Known rows, with every way that one mark hangs from another:
roter[pigofu[namu[zogo] nedir[zoleg] tavu]]: [ -3  -1 -20  -8   7   3   4 -11   2   2   0   8 -22   2  10   4  17  -6
   6   8   0  17   9  17  11  19   0  -6 -13  -8   4   2   4   0  14  -3
 -22  -5   2 -11  -6  -4 -12  -8  11 -19  -3]
zoleg[pigofu tavu[rafivu[namu]]]: [ -5  11   3  -4  -3  -6  -1 -16  -1   6  -3   4 -11  17   8  10   1  -1
   3   7  -1   9   5  21  19 -12   5  -2 -17 -12  18   2  -5   5   9  -8
 -14 -13 -14  -4  -2  -2   2 -11  10 -15   8]
nedir[namu roter tavu]: [  6   8  -7  -7   6   4   2  -8   6   5   1  16  -9  13  17   4   6   4
   9  -1   4   6   4   6   7   0   3  -5 -12 -10  12  -9 -12   6   8  -6
 -12 -12 -10  -9  -3  -7  -4  -6  12 -11   6]
rafivu[roter[pigofu[namu[zogo] nedir[zoleg] tavu]]]: [ -4  -4 -19 -10   9   0   4  -9   3   3   2  11 -19  -1  11   2  19  -7
   9   4   6  16  12  16  13  23   2  -4 -12 -10   3  -1   7   0  11  -3
 -18  -4  12 -14 -11  -3  -8  -8  10 -20  -2]
tavu[rafivu[nedir]]: [  0  10   5  -4  10  13   1  -5   4  10  -4  11  -5   0  12  10  16   5
   3 -10  13   4   2   9  13  -1   4   4 -11 -15  15  -7  -6   3   3  -6
  -5  -7   7  -8   0  -4   1  -5   9 -16   6]
roter[pigofu[namu nedir]]: [-10   7  -9  -6  10  13   3  -8   2   3  -7  17 -16   4  14   9  14   2
   3  -1   4  13  10  14  14   8   4  -3 -12 -14  11  -4  -1   4   8  -5
 -15  -7   5  -8  -8  -8  -5  -8  10 -11  -3]
zogo[namu[tavu[rafivu roter[pigofu[nedir]]]]]: [ -8  14  -5   0   4   8   2  -2   9   6  -3  10 -10 -10  20   4  13  -2
   7  -7  23  10   1  14  20   7   4  -7 -16 -13   9 -10  -3  -2   9  -5
 -18  -4   0 -15  -4   3 -12  -7   8 -23  -1]
zogo[rafivu[namu roter]]: [ -3  13  19  -1   3   6  -4  -5   0   7  -5   3  -9  -6  16   3  16   5
   6  -1   7   5  -4  14  15  11   2   6 -11  -6  15  -6  13  -1   5  -3
  11  -8   7  -5  -7  -3  -6  -5  10 -11   9]
tavu[namu[zogo] rafivu[nedir[zoleg[pigofu]] roter]]: [  1   3  -2 -10  11  -3   1 -11  -1  10  -1   6  -9  11   8   1  11  -6
   5  -2  11  11  12  16  12   3   4   5 -11 -12  17  -2  -1   2   5  -7
  -9  -7   5 -15  -7   0   7  -9  12 -26  10]
nedir[rafivu]: [  3   9   0  -5   5  16   0  -7   2   7   0  14  -8   8  15   6  10   8
   3  -3   4   4   1   3  10   1   2   1 -12 -10  19  -6 -10   5   4  -6
  -9 -11  -1  -5   2  -6   2  -7  12  -9   9]
tavu[namu[zogo] rafivu[nedir[zoleg[pigofu]]] roter]: [  3   7  -9  -7   9  -2   1 -12   2   9   0   4  -8  13  12   0   8  -8
   4   0  10  12   8  13   8  -3   2   1 -14  -9  15   1  -6   4   9  -8
 -18  -8  -3 -14  -2   2  -1  -9  11 -31   8]
zoleg[nedir]: [  9  10   3  -4   9  11  -1  -8   0   5  -5  15  -8  10   9   1   5   2
  10   6  -3   6   3  14  15  -9   2   0 -15 -10  18  -1  -6   5   6  -3
  -5  -8  -3  -4  -2  -5  -2  -4  10  -4   5]
zogo[namu[tavu] rafivu[nedir roter]]: [  0  15  26   4   4  10  -5   5   5   8  -6  11  -6 -26  15   5  26   4
  14  -7  20   0  -1  14  27  10   3   5 -10 -13  16 -17  17  -4   3  -1
  16  -1  15 -10  -9  -2  -9  -2   5 -10   7]
zogo[rafivu[namu pigofu]]: [ -8  14  22   0   6   5  -4  -3   1   9  -5   1 -11  -8  14  11  20   7
   3  -2   8   5  -5  16  17   9   1   4 -12  -6  14  -4  12  -4   8  -3
  11  -7   6  -4  -5  -4  -8  -6   9 -12   4]
tavu[namu[zogo] rafivu[nedir] roter[pigofu]]: [-16  10  -8  -6  11   8   1  -7   0  13  -4   7 -11   7  18   8  13  -1
  -2 -12  23  12   0   7   8   7   3   2 -12 -10  12  -5  -4   2   7 -10
 -14  -8   8 -13  -1   2   6  -9  13 -31   6]
tavu[namu[zogo] rafivu[nedir[zoleg]] roter[pigofu]]: [-10   6 -12  -8  14   3   2  -8   1   9  -2   5 -10   9  16   9  14  -5
   2  -7  20  13   4  10   4  12   2   0 -14  -8  11  -2  -3   2   8  -8
 -16  -7   5 -17  -3   2   0  -9  13 -31   5]
zoleg[nedir[namu rafivu[pigofu] roter] tavu]: [ -4   6 -11 -10  10  -6   0 -12   3   7   5  18  -6  12  14  10   3   4
   7   5   3   7  12   5  15 -10   5  -8 -14 -16  19  -8 -18  10  10  -8
 -17 -14  -5  -8  -6  -8  11 -13  13 -11   8]
pigofu[namu[tavu zogo[rafivu]] nedir[zoleg] roter]: [ 13   6  -1  -1   0   0   0 -11   6   3   6   1 -16 -14  15 -20  17  -3
   8   7   1  12   2  17  11  10  -1  -4 -11  -7  11  -1  15  -2  11  -2
 -12  -3   0 -11  -3  -6 -18  -9   5 -22   5]
zoleg[pigofu[roter tavu[namu rafivu]]]: [  6   4 -12  -8   2  -2   3 -17   4   8   2   2 -10   6  10  -6   2  -3
   7   4   8  13   8  14  15  -4   8  -4 -11 -13  11  -3 -14   4   4  -9
 -29  -9  -6 -10  -6  -2   0 -12  11 -20   6]
zogo[namu rafivu[pigofu[tavu]]]: [ -2  11  19   1   3   8  -3   1   4   9  -2   1 -12 -18  11  18  22   5
  11   3  13   4  -5  13  23  13   1  -1 -11  -4   9  -7   8  -6   8  -1
   3  -4   4  -6  -8   1 -12  -6  11  -7   1]
rafivu[namu roter tavu]: [ -4  10   7  -3   4   5  -2  -3   2   9  -3  11  -8 -10  13  -1  22   3
   6  -8  12   4   0  16  18  11   2   7 -12 -12  13 -10   7  -2   4  -4
   7  -5  15  -9  -3  -7  -4  -2   5 -15   5]
rafivu[namu nedir pigofu roter tavu]: [-12  10  11  -3  12   0  -4   5   5  13  -4  13  -5 -26  13   7  35   4
   7 -18  23   2   3  19  25  16   4   8 -11 -19   9 -14  11  -5   5  -4
  15  -1  33 -13  -9  -7  -1   0   0 -20  -1]
rafivu[pigofu]: [  1   9   9  -4  12  13  -1  -3   2   8  -4  13  -7  -1  13  11  18   6
   6  -5   7   2   0  12  17   3   2   3 -13 -11  14  -4  -3   1   4  -4
  -1  -6  11  -6  -2  -5  -2  -3   6  -7   0]
pigofu[namu[zogo[rafivu]]]: [ -5  11  14  -2   1  14  -3 -10  -5   8  -2   3 -17   7  15   1  13   4
  -1   4   1   7  -4   8   8   5  -1   4  -9  -2  19   0  10   1   8  -4
   0  -9  -1  -1   1  -6  -3  -9  13 -13  11]
zogo[rafivu[pigofu[roter]]]: [  4  10  12  -1   6   7  -2  -2   3   6  -1   4  -7 -15  17   1  16   6
  11   0  13   4  -5  11  16   7   3   1 -11  -6  11  -4   5   0   5  -3
  -2  -6  12  -8  -7  -1  -8  -6   7  -8   1]
zoleg[nedir[namu rafivu] pigofu[roter tavu]]: [  1   3 -23  -7   0  -4   3 -15   2   3   9  14 -11   8  13  -9  -2   0
  13  14  -1  13  15   8  16  -9   6  -7 -12 -14  18  -5 -19  11   9  -8
 -30 -11 -12  -9 -12  -6   4 -14  13 -11   6]
namu[tavu[roter[pigofu]] zogo[rafivu[nedir[zoleg]]]]: [ -6  11   4   2   6   5  -1   1   4   4  -1  11 -10 -10  19   1  23  -4
  13   1  19   8  -2  15  16  16  -1  -1 -16  -6   9  -6  14  -2  12  -2
  -2  -2  14 -16  -4   3 -16  -4   5 -19   3]
zogo[namu rafivu[pigofu roter tavu]]: [ -8  13  25   1   7   7  -5   7   3  11  -4   8  -8 -25  13  12  28   5
  13  -6  26   1  -3  14  26  15   1   5  -9  -7  13 -13  13  -7   4  -1
  14  -2  20 -11 -13  -1  -6  -4   7  -9   3]
nedir[namu rafivu zoleg[tavu[roter[pigofu]]]]: [-12   2 -20  -8  10   2   3 -11   3  -1   5  20  -9  18  18  20   7   0
   8   5   4  11  10   4   7   6   3  -9 -18 -10  16  -3 -16  13  10  -7
 -26 -14  -9 -14  -8  -5   2 -13  15 -13   6]
tavu[rafivu]: [  3  10   4  -5   7  14   1  -9   2   9  -2   9  -7  11  13   6   9   5
   1  -5   8   5   0   9  10  -3   3   2 -12 -10  17  -3  -9   3   2  -6
  -9  -9  -1  -5   3  -4   1  -7  11 -12   8]
tavu[rafivu roter]: [  4  10  -2  -4   8  12   1  -9   6   7   0   8  -4  10  19   3   8   3
   2  -6  12   6  -3   6   8  -3   3   0 -14  -8  14  -2 -12   6   4  -7
 -15 -10   0  -8   3  -1  -3  -6  10 -18   7]

Rows:
[  9   8   0  -3   9   5   1  -5   3   0  -5  17  -6   3   8   7  14  -3
  14   6   0   7  10  20  17  -2   3   1 -17 -13  14  -1  -2   5   7  -2
  -7  -6   2 -11  -7  -3 -10  -1   6  -8   0]
rafivu[nedir[zoleg[pigofu]]]
[  4   7  13  -3  13   7  -1  -3   5  10  -5  10  -8 -10   5  10  26   0
  10  -3  13   7   8  18  15   9   1   2 -10 -11  14 -10   8  -1   4  -3
   6  -3  10 -13 -10  -7 -10  -5   8 -14   7]
zogo[rafivu[nedir[zoleg] tavu[namu]]]
[ -9   4 -14  -5  14   1   2  -6   5  -2  -1  22  -7   6  15  23  15  -3
  13   2   7  10  10  13  14   6   4  -6 -19 -14  11  -3  -6  12  10  -5
 -16  -9   2 -16 -12  -3  -3  -7   9 -13  -1]
rafivu[nedir[namu zoleg[tavu[roter[pigofu]]]]]
[ -7  12   4   0  -5   1  -3  -6  -1   7   0   7 -14 -15  14 -12  19  -2
   8   4  15   9   2  16  20   2   2   3  -8  -9  14  -5  13   1  11  -5
  -5  -4  11 -10  -8  -5  -6  -8   6 -19   4]
zoleg[pigofu[namu[zogo[rafivu[nedir tavu]]] roter]]
[ -2  11  17  -2  11  12  -2  -2   3  12  -7  11  -8 -13   8   9  24   4
   7  -7  16   5   4  14  19   4   3   4  -8 -14  15 -13   7  -1   3  -5
   7  -4  13  -9  -9  -7  -5  -6   8 -13   8]
zogo[rafivu[nedir tavu[namu]]]
[-18  13  14  -2   4   5  -2  -2  -2   5  -8   7 -12  -3  18   9  16   4
   7  -1  14   9  -2  15  17  17   4   4 -12  -6  13  -6  14  -2   7  -3
   8  -7  11  -9 -11  -1  -5  -7  12 -10   4]
zogo[rafivu[namu roter[pigofu]]]
[  2  10  -2  -3  10  11   0  -5   8   8  -1  11  -2   0  18   6  14   2
   3 -11  18   5   0   6  11  -1   4   1 -13 -13  11  -6  -9   6   4  -7
 -10  -8   9 -10   1  -1  -2  -4   8 -21   5]
tavu[rafivu[nedir] roter]
[  3   6   1  -4   6  -3   0  -6   2   8   2  12  -6   1  11  -8  16  -6
  10  -2  14   7   9  19  20   3   3   4 -13 -16  15  -7   3  -1   6  -5
  -6  -3  12 -17  -3   0  -1  -5   4 -23   7]
namu[tavu[rafivu[nedir[zoleg[pigofu]] roter]] zogo]
[ -8   7  -2  -7   4  -1   1 -14   1   5  -3  15  -9  14   8  14   8  -1
   2   2   3   8  15  17  20 -13   7  -2 -13 -19  18  -3  -8  10   8  -9
 -17 -10  -3  -6  -6  -8   8 -12   9 -15   6]
zoleg[pigofu[namu] tavu[rafivu[nedir]]]
[  0   7  -7  -3   0  -3   1  -8   7   9   3  -3  -8 -18  14  -3  17   2
   5  -7  15   9  -1  14  14  10   5   0 -11 -14   5  -6   0   0   7  -7
 -11  -6   6 -10  -1  -3  -6  -7   6 -28   2]
pigofu[roter tavu[rafivu[namu nedir]]]
[ -4  13  -8  -3  -4 -14  -2 -18  -3   6   1   0 -11  21  12  -3  -7  -8
   4  14  -1  13   2  21  17 -19   2  -5 -20  -6  18   8  -4   6  16  -8
 -21 -13 -18  -6   1   5   4 -12  11 -24  10]
zoleg[nedir pigofu tavu[rafivu[namu[zogo]] roter]]
[  7   1  -4  -8  17   6   2  -9   9  11  -1   8 -12 -10   6  11  18   0
   7  -5   6  10  10  16  20   7   5  -4 -10 -17   5  -6  -4  -1   6  -6
 -14  -4  10  -9 -10  -5  -5  -6   7 -16   0]
rafivu[pigofu[nedir tavu[namu]]]
[ -1   8  -5  -8  10  -1   1  -2   9   7  -1  16  -8  -3  17  10  21   3
   7 -10  14   4   8  10  15   7   5  -5 -11 -17   5 -13  -3   2  10  -6
  -4  -7  11 -11  -5  -9  -2  -4   6 -19  -2]
rafivu[nedir[roter tavu] pigofu[namu]]
[  7  11  -3  -4   7   4   0 -10   5   6   0  20  -6   7  15 -12   6   2
   9   3   1   6   8  10  15 -10   3  -4 -14 -17  20 -11 -10   6   7  -5
  -9  -8  -5  -8   0  -9  -4  -7   7 -11   8]
zoleg[nedir[namu[tavu] roter]]
[ -2  13 -15  -5  -2 -10   1 -11   5   3   2  11  -9  19  17  -2  -3  -4
  10   8   1  11   8  14  16 -11   4  -9 -18  -9  15  -3 -12   6  15  -8
 -18 -14 -19 -10  -7  -2   0  -8  12 -17   6]
zoleg[nedir[rafivu[namu] tavu[roter]] pigofu]
[ -2  10   7  -1  11   6  -1  -5  11   7   2  12  -9 -15  20  -1  24   1
   5  -7  12   8   5  13  21   5   3  -6 -11 -16  10 -10   6   1   9  -5
  -6  -3  14 -10  -8  -7 -12  -7   2 -18   2]
zogo[rafivu[pigofu[namu[tavu[roter]] nedir]]]
[ -9  12 -10  -3  -4  -5   0  -7   1   7   2   6 -14   3  22 -10  13   0
   3   1  10  11  -1  11   7  19  -1  -2 -16  -6  12  -7   4  -4  14  -5
  -9  -9  -3 -13   7  -3 -10  -9  10 -27   7]
nedir[rafivu[namu[tavu zogo]] roter[pigofu] zoleg]
[  0   8   7  -1  11   6  -2   2  10   8   1   8  -5 -21  16  14  26   2
  12  -5  20   4  -1  11  23  11   3  -2 -12 -11   2  -9   4   1   8  -3
  -2  -3  22 -11 -10   1 -11  -3   5 -14   0]
zogo[rafivu[nedir pigofu[tavu[roter]]]]
[  4   7  -7 -12  14  -9   2 -11   6  13   0   8  -7  17  11   4   2  -1
   7  -4  14  10  11  12  13  -7   6  -8 -12 -13  10  -9 -17   1   9  -9
 -15 -10  -6 -12  -6  -4   6 -11  13 -21   6]
zoleg[nedir[roter tavu[namu rafivu[pigofu]]]]
[  1   7 -13  -9   4   4   3  -9   7   6   6  17  -9  16  20   5   5   7
   6  -3   7   7   6  -2   4   2   4  -7 -10 -11  15 -12 -19   7   8  -8
 -17 -15 -12 -10  -2  -9   3 -10  16 -15  10]
nedir[namu rafivu roter tavu]
[ -5  11  14  -1   3  14  -3 -10  -5   9   0   5 -15   7  14   5  11   6
   1   4   2   7  -5   6   8   3  -2   5  -8  -3  22  -2   6   1   6  -4
   0 -10  -5  -3  -2  -4  -1  -9  15 -10  12]
nedir[namu[zogo[rafivu]]]
[  7  12  15  -1   7  -7  -3   2   8   4  -4   3  -7 -20  11  22  21   0
  18   7  14   4   1  18  20   9   1  -5 -17  -6   7  -6  10  -1  11  -1
   4  -6   4 -11  -9   2 -15  -4   8 -12   0]
zogo[namu rafivu[nedir[roter zoleg[tavu]] pigofu]]
[  6   4 -18  -5  -6 -11   3 -12   5   1   7   1 -12  -2  14  -8   7  -2
  11  12  -1  13   7  16  12   9   3  -5 -15  -8   9   0  -6   4  11  -5
 -23 -10 -11 -11  -5  -3 -12  -9   9 -19   2]
nedir[rafivu[namu] zoleg[pigofu[roter tavu]]]
[  5   1   0  -6  10 -12  -2  -9   3   7   2   1 -13 -10   8   8  18  -5
   9   3   2  10   4  24  17  13   0  -1 -16  -9   7   4  14  -3  12  -3
  -3  -6  10 -11  -6   0  -4  -5   4 -22   1]
rafivu[namu[zogo] pigofu[nedir[zoleg[tavu]]] roter]
[-14   8 -15  -9   4  -6   2 -16  -5   8   1  11 -14  25  14   5  -5  -3
   4  10   8  14   6  10  10  -8   3  -7 -15  -9  17  -1 -12   7  13  -9
 -23 -13 -12  -9  -2   0  11 -16  17 -18   9]
zoleg[nedir[namu[zogo] roter[pigofu]] tavu[rafivu]]
[-10  12  -9  -5   1   1   0 -10  -2   6  -3  16 -15  11  18 -14   8  -3
   5   5   7  11   5  13  15   1   1  -4 -15 -12  15  -7   2   1  13  -5
 -11  -7   2  -8   3  -6  -3  -9   8 -18   4]
zoleg[nedir[roter[pigofu[namu[tavu zogo]]]]]
[ 10   7   1  -3   3  -2  -1  -4   6   7   4  -1 -15 -17  16  -2  13   0
  13   3  14   9  -4  16  16   9   1  -6 -10  -4   3  -1   9  -5  12  -3
 -10  -5   7 -12  -9   3 -10  -6   8 -17  -1]
namu[zogo[rafivu[pigofu[nedir[tavu] roter]]]]
[ 14   0  -7 -10  15  -1   4 -18   7   7  -1   5 -10  11   3  13   5  -4
   5   3  -2  13  14  18  10  -5   4  -7 -14 -14  13   2  -9   5   6  -7
 -23 -10 -11 -10  -6  -4  -2 -11  11 -19   7]
pigofu[nedir[zoleg[tavu[namu rafivu]]]]
[ 12  13  -5  -4   3   0   0 -11   2   2  -6  17  -6  15  13  -9  -4  -3
  14  14  -2   8   8  16  18 -16   4  -4 -18 -10  16  -1 -10   7  11  -4
 -15 -10  -7  -6  -3  -1  -6  -5  10  -5   4]
zoleg[nedir[roter] pigofu]
[ 15   9   7  -1   7  -3  -1  -4   9   8   3   4 -11 -17  15 -10  20  -3
  11   5  11   8   1  18  16  12  -2  -5 -14  -7   6  -5  13  -7  13  -1
  -4  -2  11 -13  -1   1 -20  -4   4 -20   3]
namu[tavu zogo[rafivu[pigofu[nedir[roter zoleg]]]]]
[  5   4 -11  -7  13  -2   1  -5   7  10   6  11 -12 -11  13  -4  22  -2
   8  -1  11  11   7  14  10  12  -1  -3 -12 -11   7  -5   0  -3  12  -4
 -12  -4  10 -16  -4  -5 -10  -5   6 -24   0]
rafivu[pigofu[nedir[namu[zogo] roter zoleg]] tavu]
[  4   9 -10  -7   2  -2   2 -10   2   3   0  19 -10  23  11   3  -4  -1
  14  11  -1   9  13  13  18 -15   5  -8 -15 -12  19  -4 -16   6  11  -6
 -18 -12 -16  -9  -9  -4   5  -9  13  -5   7]
zoleg[nedir[rafivu tavu] pigofu]
[  6   7  -8  -7   5   4   2  -8   4   5   1  16  -9  18  12   5   2   3
  11   4   2   6   8   8  13  -8   3  -7 -13 -11  17  -6 -14   5   9  -6
 -13 -12 -11  -8  -4  -6   5  -8  13  -7   8]
zoleg[nedir[rafivu tavu]]
[  0   8   6  -4  13  12  -1  -4   4  13  -7  16  -7  -9   7   7  24   3
   5 -12  14   5   6  14  18   3   3   4 -10 -18  15 -13   0   1   2  -6
   1  -4  14 -10  -5  -9  -1  -3   5 -15   5]
rafivu[nedir tavu[namu]]
[  5   9  -9  -5   4  -6   1 -16   2   2  -1  14  -4  24  10   4  -8  -7
  12  13   2  10  10  18  20 -25   6  -8 -20 -12  17   4 -17  12  11  -7
 -27 -12 -12  -8  -5   2   4 -10  10 -11   7]
zoleg[nedir pigofu tavu[rafivu roter]]
[-10  12  -5  -2   7  10   2  -5   5   6  -1  16  -5   6  21   1  12   1
   5  -8  21   7   0   9  16   4   4  -3 -16 -14  12  -9  -9   2   6  -7
 -17  -6   7 -14   1  -1  -5  -7   7 -18   4]
namu[tavu[rafivu roter[pigofu]]]
[  2   3  15  -4  12  -5  -4  -2   1   7   0   6  -8 -13   9  17  24  -2
  15   3  13   4   3  18  21  12   1   3 -13  -8  10  -2  17  -1   8  -2
   7  -4  21 -12 -10   2  -1  -5   6 -13   4]
namu[zogo[rafivu[nedir[zoleg[tavu]] pigofu roter]]]
[-22   7  -3  -6  12   9   0   2   1   7  -6  25  -9 -10  14   8  29   2
   7 -13  23   6  11  13  22  16   6   4 -10 -20  11 -16   5   3   5  -5
   1  -2  29 -14 -13 -10   3  -5   5 -14  -1]
rafivu[nedir roter[pigofu[namu]] tavu]
[ 10   5 -11  -6   7  -1   3 -14   8   9   8   7 -11   4  16 -14  10  -2
   3  -1   6  12   7  11   4   4   0  -5 -12 -12  13  -6  -6   0   9  -6
 -20  -7  -7 -14   4  -4  -9 -10   9 -29   9]
pigofu[nedir[namu[tavu[rafivu] zogo] roter zoleg]]
[ -8   5 -13  -7  11   7   4  -7   5   3  -2  21 -16   9  13  15  10   2
  10  -1   6  12  11  14  14   7   5  -7 -12 -15   9  -7  -8   4   9  -5
 -17  -9  -5 -13 -14  -5  -2  -7  13  -9  -3]
roter[pigofu[nedir[namu tavu]]]
[ -5   1  -5  -9   3   5   1 -13   0  12   5   3 -13   8  13  -2  14   1
  -2  -5  11   9   3   5  10  11   3   2  -7 -10  12  -5  -1   1   5  -8
 -13  -8   7  -7   1  -5   7 -11  12 -24  11]
pigofu[namu[zogo] tavu[rafivu[roter]]]
[-10   5  -1  -9  13   3   2  -8   4  11   4  12  -9  14  14  17  13   6
   2 -10  13   6   7   8  12   2   4  -2  -9 -14  15  -9 -14   2   5  -9
 -10 -10  -4 -12  -7  -8   9 -10  13 -15   4]
nedir[namu tavu[rafivu[pigofu]]]
